Each row comes from the steps of one walk. Every step used is in the known rows, and no mark comes twice. Write the walk behind each row, first mark first.
Known rows
zaku-fenas:  0.251  0.828 -0.445 -0.045 -1.039  2.789  1.820 -0.675  1.001 -1.020  1.553  1.366  0.148  1.614 -1.134  0.931  1.716  0.686 -1.090 -0.454  0.351  0.332
fenas-zaku-kevi:  0.971  1.138  0.064 -0.495 -0.347  2.558  0.722 -0.353  1.251 -2.159  0.381  0.834  0.380  2.482  0.211  1.969  1.243  0.492 -0.344 -0.292 -0.436 -0.186
muzu-zaku: -0.729 -0.254 -0.074  0.191  0.698 -0.628  1.101  0.159  0.478 -0.785 -0.019  1.055 -1.404  0.737  0.382 -0.376  1.496  0.180 -1.371 -0.280  0.270  0.237
kevi-zaku-puguv-keru: -0.220  1.751  0.397 -1.081 -2.186 -1.786 -0.870 -0.841  0.992 -0.939 -0.467  1.395 -0.634  4.568  0.958  1.116  1.738  0.099  1.042 -0.598  0.675 -0.321
pido-keru: -0.464  1.182 -0.507 -0.112  1.201  0.019  1.605 -0.397  1.446 -1.034 -0.377  4.514 -1.377  1.150  0.358  0.886  0.991  0.453 -0.473 -0.423 -0.709 -1.137
kevi-zaku-fenas-keru: -0.367  0.788 -0.720 -0.707 -0.823  1.611  0.354  0.054  0.880 -2.159  1.313  2.713  0.682  3.044 -0.793  0.407  1.541  0.587  1.028 -0.636 -0.309  0.950
muzu-zaku-puguv:  0.140  0.640  0.103 -0.286 -1.025 -0.577  0.889 -0.012  0.157 -0.659 -0.075  1.191 -1.566  2.868  0.125  0.485  2.519  0.157 -1.788 -0.352  1.156  0.002
pevug-pido:  0.252 -0.014  0.106 -1.278  0.502 -1.120  0.469 -0.836  1.267 -0.851 -0.442  0.652 -1.513  0.387  0.062  0.698  1.267  0.746 -0.157  0.108 -0.797 -0.088
kevi-zaku-fenas:  0.037  1.156 -0.015 -0.555 -1.788  0.461  0.728 -0.584  0.879 -0.924  1.894  1.206 -0.112  3.261 -0.955  0.715  1.653  0.608 -0.691 -0.780  0.126  0.392
kevi-zaku-puguv:  0.452  1.183  0.473 -0.756 -2.435 -2.324 -0.501 -0.575  0.866 -0.735  0.822  1.117 -1.124  4.216 -0.137  0.915  1.879  0.535 -0.682 -0.599  0.266 -0.237
zaku-kevi:  0.740  0.662  0.002 -0.032  0.238  1.097  0.712 -0.973  1.800 -1.386  0.570  1.220  0.108  2.090  0.260  1.937  1.246  0.747 -1.376 -0.064  0.365 -0.534
kevi-zaku-fenas-keru-muzu: -0.169 -0.267 -1.045 -0.088 -0.531  2.551  0.048  0.104  1.594 -1.952  1.849  3.307  0.600  2.479 -0.751  0.545  1.327  0.744 -1.738 -0.354 -0.204  1.590
keru-kevi-zaku:  0.087 -0.283  0.528 -0.167 -1.692 -3.184 -0.609 -0.372  1.994  0.045  0.996  2.744 -1.171  2.761 -0.097 -0.158  0.759  0.538 -0.829 -0.004 -0.784 -0.117
tapova-fenas: -0.212  0.135 -0.500  0.409  0.340  2.290  0.943  0.192  2.142 -0.817  0.563  2.212 -0.834  1.195  0.464 -0.285  0.736  0.321  0.057 -0.494 -0.106  0.390
fenas-keru: -0.547 -0.232 -0.845 -0.021  0.721  1.135  0.391  0.012  1.331 -2.201  0.136  2.696  0.201  0.497 -0.036  0.077  0.833  0.642  1.097 -0.132 -0.809  0.511
pido-keru-muzu-zaku-puguv:  0.075  0.686 -0.452 -0.068 -0.013  0.444  1.192  0.265  0.713 -0.646 -0.279  4.276 -2.065  3.087  0.469  0.969  2.470  0.109 -3.714 -0.332  1.078 -0.183
pido-keru-fenas-zaku-kevi:  0.397  0.999 -0.224 -0.442  0.081  4.273  1.458 -0.030  1.897 -1.076  0.697  5.450  0.112  3.960  0.838  2.096  1.130  0.378 -0.964 -0.185 -0.271 -0.950
tapova-fenas-zaku:  0.076  0.576 -0.408 -0.136 -0.406  3.713  1.011  0.814  1.424 -1.688  0.267  1.830 -0.499  1.605  0.390 -0.135  0.738  0.094  1.053 -0.717 -0.977  0.748
tapova-fenas-keru-pido: -0.367 -0.493 -2.218  0.676  1.092  3.183  0.326 -0.121  2.429 -2.228  0.655  5.153 -0.201  1.417  0.598 -0.952  0.032  0.463  0.234 -0.121 -0.068  1.667
puguv-keru-pido: -0.516  0.307 -1.332  0.336  0.096  0.382  0.050 -1.558  1.965 -1.458 -0.092  3.199 -0.397  1.352  1.031  0.047  0.111  0.385 -0.317 -0.010  0.472  0.601

Write each row's walk
 0.581  0.397  0.165 -0.734 -2.677 -1.904 -0.966 -0.035  1.469 -0.840  0.539  3.768 -0.590  4.697 -0.223  0.497  1.813  0.442 -0.041 -0.046 -0.084  0.105 : fenas-keru-kevi-zaku-puguv
 0.325 -0.301 -0.794  0.028 -1.201  2.715  1.089  0.026  1.865 -1.108  1.018  4.615  0.653  1.947 -1.128  0.321  1.495  0.580 -0.196  0.288 -0.222  0.695 : zaku-fenas-keru-kevi
-0.547 -0.213 -0.518 -0.671  2.167 -0.311  1.192  0.280  1.018 -0.658 -0.996  4.049 -2.659  1.029  0.822  0.375  1.741  0.166 -3.156  0.001 -0.064  0.060 : pevug-pido-keru-muzu-zaku
 0.276 -0.170 -0.207  0.164 -0.941  0.344  0.571  0.097  0.662 -0.626  0.372  1.861 -1.508  2.569  0.152  0.556  2.405  0.276 -3.897 -0.169  1.312  0.573 : keru-muzu-zaku-puguv
-0.161  0.495 -1.092 -0.253 -0.226  3.755  1.353 -0.067  0.991 -2.258  1.028  2.845  0.929  1.572 -1.024  0.627  1.591  0.649  0.676 -0.348 -0.098  0.894 : zaku-fenas-keru
-0.491  1.257  0.099 -0.639 -1.009 -0.231  0.385 -0.321  0.423 -0.884 -1.230  1.517 -0.970  3.286  1.164  0.680  2.280 -0.242  0.070 -0.372  1.498 -0.097 : muzu-zaku-puguv-keru
-0.829 -0.195 -0.710  0.396  1.734  0.347  1.468  0.429  1.101 -0.772 -0.282  4.489 -2.048  1.068  0.737  0.157  1.445  0.126 -3.585 -0.245  0.183  0.021 : pido-keru-muzu-zaku
-0.507  0.375 -0.391 -0.260 -0.212  3.377  1.668  0.412  1.448 -0.567  0.672  5.934 -0.600  2.606  0.550  0.580  0.741  0.295 -0.303 -0.353 -1.114 -0.534 : pido-keru-fenas-zaku
 0.540  0.332  0.081 -0.432 -2.696  3.113  0.772  0.105  1.000 -0.397  1.239  3.102 -0.290  4.002 -0.062  0.968  1.731  0.433 -0.889 -0.288  0.114  0.038 : keru-fenas-zaku-puguv
 0.648  1.445  0.368 -0.795 -2.305 -2.645 -0.048 -0.310  1.559  0.051  0.159  5.148 -1.795  5.181  0.027  1.067  1.943  0.306 -1.174 -0.250 -0.002 -1.086 : pido-keru-kevi-zaku-puguv
-0.277 -0.399 -0.249 -0.178 -0.844 -0.443 -0.793  0.707  2.528 -0.856  0.689  4.695 -0.571  3.317  0.396 -0.820  0.632  0.241  1.017 -0.129 -0.857  0.733 : tapova-fenas-keru-kevi-zaku
 0.535  0.500 -0.090 -0.554 -2.359 -0.153 -0.839  0.574  2.026 -0.714  0.539  4.539 -0.753  5.302  0.168 -0.002  1.723  0.193  0.480 -0.236  0.184  0.498 : tapova-fenas-keru-kevi-zaku-puguv
 0.665  1.008  0.287 -0.675 -3.023  0.882  0.033 -0.268  1.567 -0.655 -0.762  3.219 -0.240  3.656  0.463  0.992  1.614 -0.050  0.620  0.141  0.054 -0.143 : fenas-zaku-puguv-keru-kevi
 0.338  0.721 -0.371 -0.400 -1.798  2.578 -0.121 -0.281  1.340 -1.570 -0.226  2.131 -0.102  2.896  0.626  1.412  1.515  0.173 -1.203 -0.260  0.296  0.663 : fenas-zaku-puguv-keru-muzu
 0.447  0.605  0.203 -0.276 -2.383 -0.332  0.019 -0.763  1.986  0.012 -0.538  3.472 -0.548  3.361  0.463  0.940  1.629  0.140 -0.189  0.308  0.724 -0.454 : zaku-puguv-keru-kevi
-0.539 -0.124 -0.309 -0.955  0.888  1.164  1.402 -0.412  2.070  0.513  0.121  6.390 -1.713  2.226  0.766  0.783  1.070  0.606 -1.062  0.176 -0.537 -1.055 : pevug-pido-keru-fenas
-0.467  0.154 -0.049 -0.169 -1.868  2.166  0.347 -0.717  1.944  0.378  0.654  4.132 -0.085  3.979  1.054  0.885  1.434  0.303 -0.423  0.011  1.251 -0.383 : zaku-puguv-keru-fenas
-0.631  0.397  0.295 -0.597 -2.500  0.238 -0.586 -0.633  1.846  0.461  0.910  4.004 -0.316  5.379  1.218  0.721  1.404  0.233 -0.090 -0.247  1.064 -0.319 : kevi-zaku-puguv-keru-fenas
 0.618  1.188 -0.004 -1.769 -1.444  2.493  1.138  0.074  0.964 -0.367 -0.179  5.156 -1.448  4.487  0.396  1.590  2.137  0.315 -0.436 -0.191 -0.353 -0.695 : pevug-pido-keru-fenas-zaku-puguv
-0.266 -0.468 -0.026 -0.349 -1.138 -2.235 -0.956  0.110  1.952 -0.962  0.682  4.005 -0.438  2.801 -0.054 -0.319  0.713  0.496  0.544  0.071 -1.110  0.386 : fenas-keru-kevi-zaku
-0.168  0.354 -1.816 -0.125 -0.643  1.758  0.110 -0.746  1.418 -2.307  1.736  4.293  0.393  3.051 -0.550 -0.134  0.778  0.696 -0.340 -0.353  0.117  1.691 : kevi-zaku-fenas-keru-pido
 0.544  1.387  0.035 -1.699 -1.362 -0.680  0.899 -0.488  1.478 -0.007  0.503  4.811 -1.401  4.171 -0.702  1.105  2.017  0.435 -0.782 -0.178 -0.431 -0.427 : pevug-pido-keru-kevi-zaku-fenas
-0.180 -0.064  0.042  0.063 -1.062 -0.327  0.131 -0.697  2.327 -0.116 -0.529  3.452 -0.374  1.596  0.658  0.323  0.787  0.219  0.231  0.373 -0.074 -0.286 : puguv-keru-kevi
